Known rows, with every way that one mark hangs from another
q_575{q_144 q_199{q_185} q_850{q_398}}: [ -9.6  15.2   4.6 -21.3  -2.2 -12.8   3.6  -6.7 -10.8  -1.0  27.8  11.1
  36.8 -13.0 -30.9  20.0 -28.3  26.2  17.7]
q_144{q_575{q_199}}: [-19.8  -3.4  -2.1   5.2  18.6   0.5  -5.9  -9.0   5.7  -7.5  -3.3  -6.0
 -25.7  -9.8   3.1  -0.8   9.7  -3.8   1.6]
q_185{q_199{q_417 q_575{q_850}}}: [-18.1  -4.7  -6.8 -20.8   0.0 -12.3  16.9  14.4   1.9 -11.7 -31.6   6.8
 -22.9  21.5   2.7  -3.9 -17.7  14.6 -39.7]
q_398{q_850}: [ 16.9   5.3   3.1  -1.0  24.7  13.5 -10.5  -8.8 -19.3 -12.2   7.7  17.9
 -31.9  23.7   2.6   1.7  31.0 -24.4  -9.1]
q_575{q_144{q_490} q_199{q_185 q_417} q_850{q_398}}: [  1.5   8.4  -4.8 -19.8 -19.0 -14.7   9.6  22.9  -5.2  11.6   4.1  -7.5
  59.2  -9.8 -17.4   5.4 -17.7  13.2  11.8]
q_939{q_575{q_144 q_199{q_185}}}: [ 10.5  17.8   8.8 -15.4   6.5  15.5  21.3 -23.2  30.5 -11.4  22.3  20.0
  11.3 -23.2 -17.1   6.9  -8.6  -0.3  -0.1]
q_398{q_850{q_575}}: [ 45.8  -8.4   2.2  17.8  14.3  22.3 -27.1 -11.4 -23.4  -7.4  19.1  20.9
 -45.9  15.2   7.4  -1.1  31.5  -8.1   0.2]
q_185{q_199{q_417 q_575{q_144{q_490}}}}: [-20.1  -5.5  -1.2  -0.8   7.1  -6.2  12.2   6.4   8.3  10.4 -25.6 -12.8
   4.9   7.6  11.4  -9.5   1.5   0.6 -45.8]
q_575{q_850}: [  5.0   9.9  -4.7 -30.5   7.2 -20.5  -2.2  -3.4 -10.1 -15.6   5.4  13.7
 -13.9  13.4  -3.8  17.9   2.6   1.6 -17.0]
q_417{q_199{q_185 q_575{q_144 q_850{q_398}}}}: [-28.4  -5.7  -2.0  10.7  -3.0 -13.4 -17.3 -14.4  -4.3   7.6  12.4  -0.1
  19.2  -7.8  -8.7   8.6 -21.5   9.5  35.1]
q_490{q_144{q_575{q_199{q_185 q_417} q_850}}}: [ -1.0   0.8  12.3  -8.8 -14.8  20.9  23.5  35.1   3.1 -11.9 -11.0 -10.1
 -10.4  12.0  10.8 -13.4 -14.3  -0.6 -10.7]
q_939{q_575{q_199{q_185}}}: [  8.7  20.9  -0.6  -3.3  -7.8  14.8  13.1 -20.9  23.9 -13.5   4.0  13.3
  -7.9 -16.7  -2.3   7.2  10.8  -4.1   0.3]
q_144{q_490 q_575{q_850}}: [ -2.5   2.6 -12.7 -30.2  15.9  -8.9 -21.5  17.9  -5.0  10.0  -5.8 -28.3
  -3.1  -6.8   5.9   2.2  24.5 -11.9 -30.8]
q_398{q_850{q_575{q_199}}}: [ 30.8  -4.9  12.1   9.0  14.6  19.9 -23.5 -16.4 -23.7  -9.0  18.8  29.5
 -29.2   0.0  -6.7  -1.1  11.3   5.2  24.1]
q_417{q_199{q_185 q_575}}: [-36.0   0.7  -3.2  42.4  -4.3  -6.1  -9.3 -29.1  12.5   5.0 -27.9   0.9
 -21.8  13.1  27.0  -8.1  12.5 -18.6  24.1]
q_144{q_490 q_575{q_199 q_850{q_398}}}: [-15.5  -3.6 -15.3 -21.7  -1.1 -11.1 -32.0  17.3 -20.6  11.0  10.2 -30.9
  17.5 -32.5 -12.1   9.1  10.2  13.2   4.8]
q_199{q_185 q_575{q_144{q_490}}}: [ -6.5  12.7   3.9  15.1   2.4   5.4   7.0 -15.2  11.2  27.4 -15.7 -21.3
  20.2  10.0  17.1 -10.9  17.1 -28.8 -19.6]
q_199{q_185 q_417 q_575{q_144 q_850{q_398}}}: [  9.3  -7.0  -4.6   8.8 -19.7  -1.4  19.3  17.6   4.0   7.4  -8.6  -5.8
  14.4  20.7   0.2  -9.5 -20.5  -3.5   1.9]
q_575{q_144 q_199{q_185 q_417}}: [ -4.1   9.8   9.6   7.6   0.9  -4.1  36.9  -2.2  20.0  -7.6  -8.9  17.3
  16.5  13.1  -1.3  -3.2 -17.0  -4.7   8.8]
q_490{q_144{q_575{q_199{q_417} q_850}}}: [  0.6 -12.6   7.6 -21.1 -10.8  10.3  15.9  36.9  -2.0 -23.8   0.6  -4.2
 -21.3   5.1   2.9  -3.2 -18.2   6.8  -9.8]

Rows
[-28.9  -3.3  -7.9   4.1  -9.1 -16.9 -29.0  -6.9  -8.4  25.4   7.4 -19.8
  41.3 -16.6  -4.6   4.4  -7.9   3.3  28.7]	q_417{q_199{q_185 q_575{q_144{q_490} q_850{q_398}}}}
[ -6.0 -13.4 -18.2 -11.9 -14.0 -11.3 -14.1  38.7  -8.2   5.4  -8.1 -29.2
  12.6 -18.5  -3.4   0.0   3.0   6.3   6.5]	q_144{q_490 q_575{q_199{q_417} q_850{q_398}}}
[-10.3 -11.4  -6.3  12.8   7.1   0.6  12.8  13.8  16.3 -13.5 -23.0  -5.0
 -28.4   3.1  10.2 -10.0   5.3  -9.7   3.7]	q_144{q_575{q_199{q_417}}}
[  3.4   2.5   0.3  23.6  -9.7   4.3  23.0   6.9  22.9  22.5 -33.6 -20.7
  17.1  23.0  25.6 -23.0  11.9 -35.0 -18.6]	q_199{q_185 q_417 q_575{q_144{q_490}}}
[ -1.8   3.0   0.2  -0.1  -7.8  -2.7   2.1  -5.1  -5.2  11.4  10.5  -7.3
  16.8   7.0  -8.5   3.7 -15.0   2.2  -2.2]	q_199{q_185 q_575{q_144 q_850{q_398}}}
[ 19.1 -11.5  -8.7  34.3 -23.7  -6.6 -27.2 -21.4 -22.5  -6.9  26.2   7.3
 -21.7 -20.2  -0.2  15.1  10.4  30.8  30.7]	q_850{q_398 q_575{q_199}}
[ -3.4  -0.8   1.0   3.2   7.4  -5.3  -3.2 -14.8   5.7  17.6  -4.3 -14.5
   9.9   3.9  10.1  -3.5  14.5 -20.2 -20.7]	q_199{q_575{q_144{q_490}}}
[ 20.4  -2.9  -9.1  -6.2 -14.6   6.4  21.9   2.5  29.9 -30.3  -3.4  19.0
 -23.2 -10.5  -1.6   2.9   1.0  -2.5   4.8]	q_939{q_575{q_199{q_417}}}
[  1.1   5.9   1.8 -14.0 -14.7 -12.9  21.4  15.5  -2.0  -7.9  11.4  11.6
  35.8   0.1 -22.4   9.8 -33.6  18.4  19.9]	q_575{q_144 q_199{q_185 q_417} q_850{q_398}}
[-20.6  -7.4  -9.0  15.3  -2.2  -3.5  17.3   0.4   7.0  -9.2 -38.5   1.2
 -40.2  23.7  19.6  -9.4   5.2   1.9 -39.8]	q_185{q_199{q_417 q_575}}
[-23.4  12.0   1.5  15.7  14.0   9.9   3.6 -11.4  13.0   2.8 -16.6 -11.8
 -14.8  -4.7  10.6  -8.1  13.2 -10.2   2.1]	q_144{q_575{q_199{q_185}}}
[ 28.8   8.9  15.8  20.3   9.0  31.7 -14.6 -17.6 -18.6   3.5   6.6  24.0
 -17.5   5.9   1.0  -9.0  13.8  -1.7  24.9]	q_398{q_850{q_575{q_199{q_185}}}}
[  4.4  -1.2   3.8  28.4  -5.5   7.0  35.1  -0.7  25.4   3.5 -26.5  -0.9
  -6.5  34.0  19.4 -18.4  -3.9 -28.8 -11.8]	q_199{q_185 q_417 q_575{q_144}}
[ 32.9  -5.2  -4.0   9.1   4.5  -8.1 -21.5 -13.3  -5.3  10.0  25.2  -3.6
   1.6  -9.3   7.7  10.2  25.1   3.3 -14.0]	q_850{q_575{q_144{q_490}}}
[-21.9  14.9  -2.4   9.9   8.0   7.8  -7.4  -2.5   7.8  20.4 -22.2 -30.8
   7.1 -12.8  15.9 -11.1  28.8 -18.1  -6.2]	q_144{q_490 q_575{q_199{q_185}}}
[-26.4 -10.7   4.3 -17.7  17.4 -22.0 -12.6 -17.2   5.4  -5.6   9.6  16.0
   4.0  -3.3 -13.9   9.9 -30.7   4.4  23.0]	q_417{q_199{q_575{q_144 q_850}}}
[ 39.4  -3.8  19.5  19.1  11.0  30.2   9.7   3.7  -1.2  -0.3   7.0  29.9
  -0.8  12.2  -6.2 -15.5  -9.5  -5.0  24.6]	q_398{q_850{q_575{q_144 q_199{q_185 q_417}}}}
[ 33.1  -4.5  15.5  -7.7  23.3  19.7 -27.2 -10.4 -22.7  10.5  32.7  15.6
  14.4 -17.3 -16.4  -1.1   7.8   3.9  16.4]	q_398{q_850{q_575{q_144{q_490} q_199}}}
[ 18.0  -1.5   6.8   1.1   2.6  -8.0 -17.6 -19.8  -5.9   8.9  26.2   4.6
  19.0 -24.6  -7.5  10.0   3.5  18.9   9.2]	q_850{q_575{q_144{q_490} q_199}}
[ -7.1 -11.8   1.1 -12.5 -17.0   8.0 -17.4  17.3 -27.2 -14.1  33.4 -15.9
 -14.3 -17.4  -6.6  13.1  -6.8  25.1   0.4]	q_490{q_144{q_575{q_199 q_850{q_398}}}}
[-15.3 -11.8 -12.0 -21.1  -7.6 -16.0  -1.3  24.3 -12.9  11.8  -3.9 -18.9
  24.2  -5.0 -11.6   2.5 -16.8  24.2 -37.1]	q_185{q_199{q_417 q_575{q_144{q_490} q_850{q_398}}}}
[  0.0   2.8   1.1 -30.2  -5.8 -20.9  18.9  16.0   1.9 -21.5 -11.5  22.5
   1.4  12.2 -10.5   6.4 -22.0  10.8   9.7]	q_575{q_199{q_417} q_850}
